Every row comes from one small tree of marks. Brackets hold a mark, then the marks that hang from it, in alphabetical order. Every link used is in the known rows. Which tree was each row made from?
Known rows
{M D {U {A Z} {N F}}}: .30  .17  -.06  .28  -.13  -.27  .24  .03  .30  -.01  -.01  -.03  .16  .21  -.53  -.67  -.01  .20  -.26  .12  .65  -.23  -.01  .09  .10  -.14  -.03  .04  .15  .05  .23
{M {U {N F}}}: .28  -.21  .13  -.02  -.32  -.23  -.11  .09  .29  .04  -.18  -.01  .24  -.01  -.31  -.51  .01  .20  -.14  .01  .27  .07  .03  -.04  .10  -.07  -.04  -.17  -.05  .00  .23
{E {A F} G}: -.09  -.20  -.02  .17  .09  .21  .02  -.06  -.21  .29  -.13  .06  -.02  -.05  .02  -.12  -.01  .01  .07  .27  -.22  -.08  .11  -.10  .14  .12  -.03  -.24  -.15  -.07  -.29
{E {A D F {U N}} G}: -.14  -.08  -.16  .19  .08  .16  -.11  -.05  .21  .47  -.39  -.22  -.08  -.13  -.26  .08  .09  -.18  .10  .17  .05  -.10  .39  .09  .14  -.39  .15  -.24  -.08  .25  -.23
{G {E {A U}}}: -.32  -.34  -.07  .11  .27  .00  -.14  .04  -.05  -.19  -.22  .16  .09  .10  .33  .28  .07  -.16  .21  -.28  -.03  .25  .16  .04  .11  -.26  .14  -.01  -.15  .18  -.02
{E {A {U G} {Z {M D}}}}: -.35  .14  -.31  .25  .26  -.05  .36  .06  .07  -.07  -.02  -.02  -.08  -.24  .49  -.03  .03  -.10  .20  -.09  .23  -.16  .12  .18  .00  -.06  .08  .15  -.21  .13  -.27
{N {F {A D}} U}: .14  .17  .09  -.26  -.28  .15  -.24  -.10  .26  .18  .14  -.35  -.12  .03  -.48  -.14  .23  -.05  -.07  .04  .24  .02  .17  .06  -.04  -.18  .25  .09  .22  .07  -.15
{Z {A D E} G N}: -.06  -.08  .14  -.38  .15  .31  -.12  .14  -.03  .15  .19  -.11  -.42  .28  .16  .40  -.11  -.08  .15  -.07  -.03  .18  -.27  -.11  -.03  .09  .20  .24  .12  .00  -.20
{M U}: -.02  -.25  .03  -.02  -.06  -.04  -.07  .22  .01  .10  -.16  .07  .19  -.03  .14  -.21  .05  .24  .20  -.12  .13  .11  -.06  .12  .03  .03  -.02  -.14  -.06  -.07  .12
{E {A {Z G {N U}}}}: -.08  -.07  .27  -.17  .15  .38  -.03  .06  .11  .36  .15  -.08  .08  .18  .39  -.12  -.10  .11  .25  -.01  -.12  -.20  -.26  -.06  .26  .31  .25  -.08  -.12  -.18  .23
{Z {A E} G N}: -.03  -.12  .18  -.43  .10  .30  -.16  .08  -.13  -.06  .17  .08  -.24  .28  .24  .25  -.22  .06  .03  -.08  -.21  .18  -.35  -.12  .04  .33  .08  .13  .00  -.09  -.03
{U {A {Z N}} G}: .36  .08  .10  .24  .12  -.19  .51  .07  -.06  .12  .01  .06  .42  -.03  .07  -.10  .01  .13  -.09  .09  -.15  -.24  -.20  -.38  .00  .42  -.15  .07  -.03  -.33  .35
{N {F {A Z}} U}: .28  .12  .15  -.18  -.32  .09  -.06  -.18  .12  .00  .30  -.17  .18  .05  -.23  -.29  -.09  .10  -.17  .17  .14  -.18  -.10  .14  .09  .10  .13  -.04  .10  -.01  .12
{F {A D E U}}: -.14  .10  -.12  -.17  .09  .13  -.04  .03  .10  -.11  .02  -.27  -.15  .14  -.06  .38  .06  -.08  .25  -.09  .29  .23  .11  .34  -.06  -.55  .09  .18  .17  .39  -.25
{M {D {A F {Z {N U}}}}}: -.02  .45  .07  .00  -.01  .29  -.04  -.04  .05  .24  .12  .09  -.11  .24  -.34  -.45  .32  .17  .01  -.03  -.20  -.26  .02  .09  .03  -.09  .25  -.04  -.03  -.13  .29
{M {U {A Z} N}}: .29  -.08  .00  .34  -.04  -.16  .14  .05  .20  .17  -.23  .00  .30  .19  -.13  -.21  -.19  .26  -.03  .16  .33  -.17  -.12  .12  .09  .06  -.16  -.20  .02  -.03  .39
{A U}: -.06  -.15  -.03  -.02  -.05  -.02  -.07  .13  .05  -.09  -.22  .02  .17  -.15  .12  .06  .03  .10  .10  -.30  .08  -.02  .09  .11  -.02  -.10  .04  -.18  -.06  .10  .12
{G {E {A F}}}: -.20  -.25  .02  .21  .18  .00  -.10  -.03  -.24  -.03  -.10  .28  -.03  .19  .01  .14  .14  -.09  .09  .12  -.17  .17  .07  -.15  .11  -.25  .06  -.05  -.18  .01  -.09
{U {G E} {N {F A}}}: .25  -.15  .02  .03  -.23  -.43  -.04  -.17  -.17  -.38  .16  .10  .21  -.05  -.38  .15  .03  -.15  -.36  .13  -.08  .37  .21  -.19  -.05  .15  -.28  .23  .04  -.05  -.11
{N U}: .02  -.10  .09  -.11  -.16  .16  -.20  .06  .11  .10  -.06  -.08  .03  -.15  .01  -.14  .03  .12  .02  -.11  -.14  .03  .08  .04  -.17  .10  .04  -.18  -.09  -.07  .12
{Z {A E} G {M D} N}: -.25  .03  -.04  -.51  .19  .29  -.01  .06  -.06  -.23  .23  .09  -.63  .32  .18  .10  -.06  -.15  -.03  -.25  .06  .13  -.28  .01  -.02  .25  .13  .34  .04  -.01  -.32
{M {D A} {U {G E} N}}: -.26  .04  -.21  .30  .11  -.29  -.12  .10  -.22  -.23  -.06  .24  -.07  .02  -.08  -.04  .23  .03  .09  -.12  -.08  .48  .39  .14  -.21  .07  -.29  .25  .01  -.03  -.11
{A E {U N}}: .03  -.10  -.01  .00  -.05  -.04  -.01  .05  .21  -.27  -.19  -.08  .03  -.02  -.02  .11  -.18  .03  .00  -.12  .05  .20  .09  .16  -.12  -.35  -.14  -.10  -.11  .33  .12
{Z {A D F} M N}: .04  -.02  -.01  -.29  -.02  .20  -.12  -.04  .17  .42  -.22  .02  -.38  .20  -.23  .14  .27  -.20  -.06  .01  -.08  -.10  -.11  -.23  .07  -.10  .39  -.01  -.07  -.09  -.01
{D {A F}}: .02  .17  .07  .21  -.06  .15  -.18  -.03  -.23  .05  -.14  .20  -.14  .14  -.21  -.02  .15  .22  .10  .04  -.20  -.04  .11  -.06  -.04  -.02  -.09  -.20  .00  -.08  -.04
{G E}: .04  -.43  .06  .06  .03  -.20  -.02  .08  -.27  -.26  .03  .26  .06  .03  .14  .22  .02  -.10  .00  -.18  -.15  .28  -.01  -.06  -.10  .05  -.11  .01  -.03  -.09  -.02
{U {A Z} {G E} {N F}}: .42  -.02  .05  .44  -.08  -.58  .34  -.14  -.09  -.30  .15  .12  .32  -.13  -.19  .00  -.16  -.14  -.43  .25  -.06  -.02  -.02  -.39  -.11  .16  -.34  .14  .07  -.15  .19
{N {F A} {U {G E}}}: -.05  .06  .01  -.23  -.17  -.18  -.20  -.18  -.14  -.27  .29  -.03  .19  -.26  -.15  .00  .16  -.18  -.27  .04  -.27  .30  .19  -.11  -.11  .16  -.05  .26  .05  -.12  -.06
{U N}: .32  -.31  .11  .16  -.22  -.08  -.03  .05  .08  -.01  -.19  .05  .05  .05  -.23  .02  -.09  .15  -.08  .00  .05  .10  .09  -.03  -.10  .11  -.18  -.20  -.11  .00  .07
{A D {E G} F U}: -.23  .06  -.17  -.11  .11  .04  .05  .04  -.03  .11  .01  -.25  -.12  -.36  .01  .11  .03  -.25  .09  .08  -.12  -.01  .11  .15  -.08  -.56  .02  -.06  .11  .23  -.27
{M {D A}}: -.04  .14  -.04  .24  .03  .13  -.02  .10  -.20  -.16  .00  .17  -.32  .27  -.17  -.11  .17  .21  .16  -.21  .11  .10  .22  .13  -.19  .13  -.09  .07  .09  .00  -.27

Which tree is each row?
.20  .09  .33  -.36  -.15  .08  .01  .10  .25  .36  .39  -.28  .05  -.08  .00  -.27  .06  -.06  .00  -.09  .09  -.31  -.29  -.19  .12  .06  .32  .07  .20  -.21  .21 -> {A D {Z G {N F U}}}
.47  .25  .09  .38  -.09  -.36  .50  -.11  .08  -.28  .21  -.12  .19  -.09  -.19  -.21  -.32  .05  -.35  .45  .03  -.10  -.12  -.34  -.19  .04  -.41  .14  .04  .03  .09 -> {U {A E Z} G {N F}}
.06  .04  .18  .19  .02  .15  .00  .05  -.39  -.05  .25  .12  -.14  .15  .38  .22  -.29  .23  .30  -.07  -.03  -.19  -.22  .10  -.01  .46  -.20  -.08  .19  -.20  -.14 -> {D {A {Z G}}}
-.16  .06  -.08  .13  .11  -.17  -.05  -.06  -.13  -.14  -.01  .06  .13  -.30  .06  .14  .13  -.17  -.16  -.04  -.38  .20  .17  -.25  -.28  .21  -.19  .14  .01  -.20  .11 -> {N {U A {G E}}}
.09  .34  .04  .05  -.14  -.10  .02  -.09  .15  -.01  .02  -.17  .18  -.39  -.23  -.39  .14  .05  -.32  .08  -.12  -.11  .14  -.41  -.20  .25  -.11  .05  .04  -.18  .15 -> {N F {U A G}}
.21  -.11  .21  -.25  -.02  .12  .09  .04  -.22  .08  .30  .05  .19  .33  .09  .17  -.13  .16  .11  -.05  .10  -.16  -.36  .09  .30  .46  .02  .06  .16  -.23  .11 -> {F {A {Z G N}}}
.03  -.27  -.04  -.15  .03  .22  -.02  -.09  -.25  -.10  .12  .01  -.28  -.04  .26  .19  -.40  -.08  -.06  .16  -.31  .20  -.08  .07  -.19  .33  -.13  -.01  -.01  .04  -.39 -> {Z {A {E G}}}
.46  -.07  .34  -.15  -.07  -.15  .45  .03  .11  -.22  .34  .00  .25  .20  .04  -.40  -.15  .05  -.14  .08  -.04  -.07  -.42  -.28  .07  -.11  .02  .08  -.04  -.05  .27 -> {A E {Z {N F}}}
.32  -.25  .18  -.12  -.02  -.08  .36  .03  .09  .04  .01  .11  .13  .13  .26  -.13  -.06  -.03  .01  -.14  -.04  -.19  -.37  -.14  .09  .25  .04  -.09  -.14  -.21  .26 -> {A {Z M N}}
.07  .13  .10  -.08  -.29  -.11  -.05  .01  .10  -.01  .15  -.15  .18  -.52  -.05  -.38  .11  .05  -.20  .04  -.24  .01  .14  -.28  -.22  .20  -.05  .00  -.10  -.16  .07 -> {N F {U G}}
.23  -.03  .05  .18  -.01  -.09  .18  -.08  .03  -.05  .01  .02  -.13  .11  .10  .19  -.36  -.02  -.11  .04  .27  -.32  -.27  -.03  .03  .44  -.28  -.09  .16  -.13  .02 -> {U {A {Z G M}} N}
.23  -.04  .04  .00  -.26  -.20  -.09  .07  .45  .05  -.21  -.24  .04  -.12  -.42  -.10  .12  -.09  -.11  -.17  .37  -.05  .23  -.04  -.03  -.45  .15  -.08  .09  .24  .06 -> {A D {U {N F}}}
-.30  -.14  -.13  -.31  .14  -.11  -.09  -.11  -.29  -.40  .25  .13  .00  .02  .51  .63  -.21  -.32  .11  -.33  .15  -.03  -.23  .40  .21  .11  .00  .14  .22  .02  -.14 -> {F {A U {Z {G E} M}}}
-.13  -.02  -.07  .21  -.01  .14  -.22  -.03  .25  .18  -.48  .02  .07  .09  -.27  -.01  .09  .11  .04  .08  .09  -.08  .28  .04  .21  -.43  .13  -.32  -.27  .27  .14 -> {E {A F {U N}}}
-.03  -.02  -.21  .09  -.12  -.03  -.22  .05  .20  .22  -.29  -.19  -.12  -.29  -.08  .46  .00  -.07  -.01  -.01  .03  .12  .34  .05  -.22  -.06  .09  .02  -.11  .18  -.09 -> {Z {A D {U G N}}}
-.22  .06  .10  -.11  .23  .22  -.02  .09  .02  .29  -.04  .06  .25  .13  .28  .02  .03  .09  .21  -.05  .02  -.39  -.25  -.02  .48  -.14  .32  -.16  -.13  -.04  .28 -> {E {A F U {Z G N}}}
-.17  .12  -.12  .18  .17  -.16  -.02  -.01  -.04  .08  .01  -.14  -.03  -.31  -.01  .27  .26  -.29  -.04  -.02  -.22  .20  .25  -.23  -.34  -.02  -.06  .26  .13  -.11  -.03 -> {N {U {A D} {G E}}}
.06  -.17  -.03  -.17  .03  .15  .12  -.11  -.29  -.20  .23  -.07  -.07  .08  .03  .14  -.24  -.06  .02  .16  -.13  .26  -.02  .21  -.07  .24  -.28  .06  .13  .06  -.43 -> {F {A {E G}}}
-.18  -.01  -.19  -.09  .29  .00  .26  .02  .10  .12  -.09  -.25  -.29  -.05  .25  -.10  -.05  -.31  .15  .05  .13  .11  -.08  .07  -.11  -.08  -.17  .15  .26  .06  -.36 -> {Z {M {U {A D {E G}}}}}
-.11  .32  .13  -.28  .04  .29  -.26  .01  .06  .31  -.07  -.02  .06  .03  -.32  -.19  .25  .09  -.16  -.07  -.19  -.29  -.13  -.28  .17  .18  .14  -.10  .11  -.29  .39 -> {Z G {N {U {A F}}}}
-.19  -.12  -.19  -.21  .14  .22  -.09  -.02  -.01  .06  -.02  -.24  -.33  -.18  .26  .37  -.24  -.27  .10  -.04  -.09  .14  .10  .23  -.19  -.13  .13  .05  .09  .28  -.40 -> {Z {A D {E G} U}}
-.26  .23  -.14  .30  .15  -.26  .00  -.07  -.42  -.20  .07  .26  .19  -.29  .30  .33  .07  -.09  .08  -.01  -.46  -.04  .09  .04  -.05  -.18  -.13  .00  -.04  -.05  .13 -> {D {A F {U {G E}} Z}}
.02  -.01  -.06  .03  -.12  .18  -.25  .01  -.05  .37  -.13  -.02  -.32  .05  -.29  .26  .13  .02  .00  .20  .03  -.06  .06  -.03  -.07  -.21  .26  -.09  .00  .03  -.19 -> {Z {A D F}}
.06  -.07  .07  .36  .06  .13  .16  -.02  -.10  .25  -.03  .11  .09  .18  .07  -.07  -.07  .17  .14  .36  .04  -.27  -.12  -.03  .20  -.16  .09  -.23  -.20  -.01  .01 -> {E {A F Z}}
-.09  .29  -.07  -.21  -.07  -.13  .08  -.06  -.02  -.43  .20  -.17  .19  -.23  -.03  .00  .00  -.03  -.10  .05  .05  .17  .09  .02  -.05  -.19  -.12  .24  .05  .21  -.13 -> {N {F {A E {U G}}}}
.01  .08  .02  .21  .04  .07  .01  .00  -.08  -.10  -.08  .08  .09  .06  .30  .11  -.13  .19  .25  -.22  -.02  -.19  -.01  .24  .00  .01  .00  -.19  .04  .07  .14 -> {D {A U Z}}
-.32  .10  -.21  .16  .19  .08  .17  .07  .09  .25  -.06  .10  -.17  .16  .13  -.44  .16  .07  .22  .18  .41  -.22  -.08  .29  .27  -.34  .22  -.03  -.18  .07  -.13 -> {E {A F {Z {M D U}}}}
-.14  -.18  .01  -.17  .02  -.07  .06  .14  -.09  .08  .14  .05  .01  -.11  .66  -.04  -.26  .06  .25  -.14  .24  -.19  -.41  .24  .17  .29  -.07  -.08  .07  -.20  .00 -> {A {Z G {M U}}}
-.22  .12  -.10  .13  .08  .11  -.12  .20  -.09  .00  -.10  .16  -.19  .23  -.06  -.33  .24  .31  .30  -.25  .23  .15  .18  .31  -.06  .00  -.02  .04  .09  .01  -.13 -> {M {D A} U}
-.17  .09  -.20  -.21  -.07  .13  -.29  -.21  .25  -.15  -.30  .01  -.36  .02  -.12  .25  -.16  -.16  -.23  .08  -.08  .06  .01  .15  -.03  -.39  .09  -.14  -.21  .35  .01 -> {Z {A E F {U N}} M}
-.07  -.25  .05  .35  .18  -.06  .10  -.06  -.28  .02  .07  .26  .08  .19  .18  .13  -.06  -.05  .10  .28  -.12  -.02  -.11  -.05  .18  -.23  .06  -.07  -.17  -.02  .00 -> {G {E {A F Z}}}
-.25  .49  -.28  .32  -.05  -.07  -.15  .01  -.04  -.08  -.23  .09  -.12  -.19  -.44  -.07  .33  .14  -.04  -.06  -.08  -.01  .51  .12  -.14  -.23  -.13  -.03  -.07  .12  -.05 -> {M {D {A F {U G N}}}}
-.02  .08  -.05  .26  .12  -.24  .16  -.09  -.18  -.09  .17  .03  .25  -.30  .24  .13  -.07  -.13  -.15  .11  -.32  .00  -.01  -.16  -.23  .25  -.19  .12  .02  -.22  .21 -> {N {U {A Z} {G E}}}
.01  .18  -.09  -.15  -.18  -.17  -.04  -.04  -.01  -.23  .03  -.10  .31  -.29  -.15  -.02  .13  .03  -.13  -.06  .12  .01  .20  -.03  .05  .02  -.04  .10  .05  .05  -.04 -> {N {F {A {U G}}}}
-.07  -.21  -.09  -.23  -.05  .09  -.21  -.06  .25  -.06  -.24  .00  -.35  .20  .16  .03  -.26  -.02  -.01  .09  .06  .32  -.10  .20  -.07  -.03  -.03  -.02  -.17  .20  -.06 -> {Z {A E} {M {U N}}}
.11  .04  .06  -.55  -.11  -.02  -.03  -.12  .32  -.20  -.14  -.02  .17  .16  -.24  -.20  .26  -.14  -.18  -.37  .18  -.06  -.07  -.07  .29  -.03  .25  .04  .04  .04  .21 -> {Z M {N {F {A U}}}}
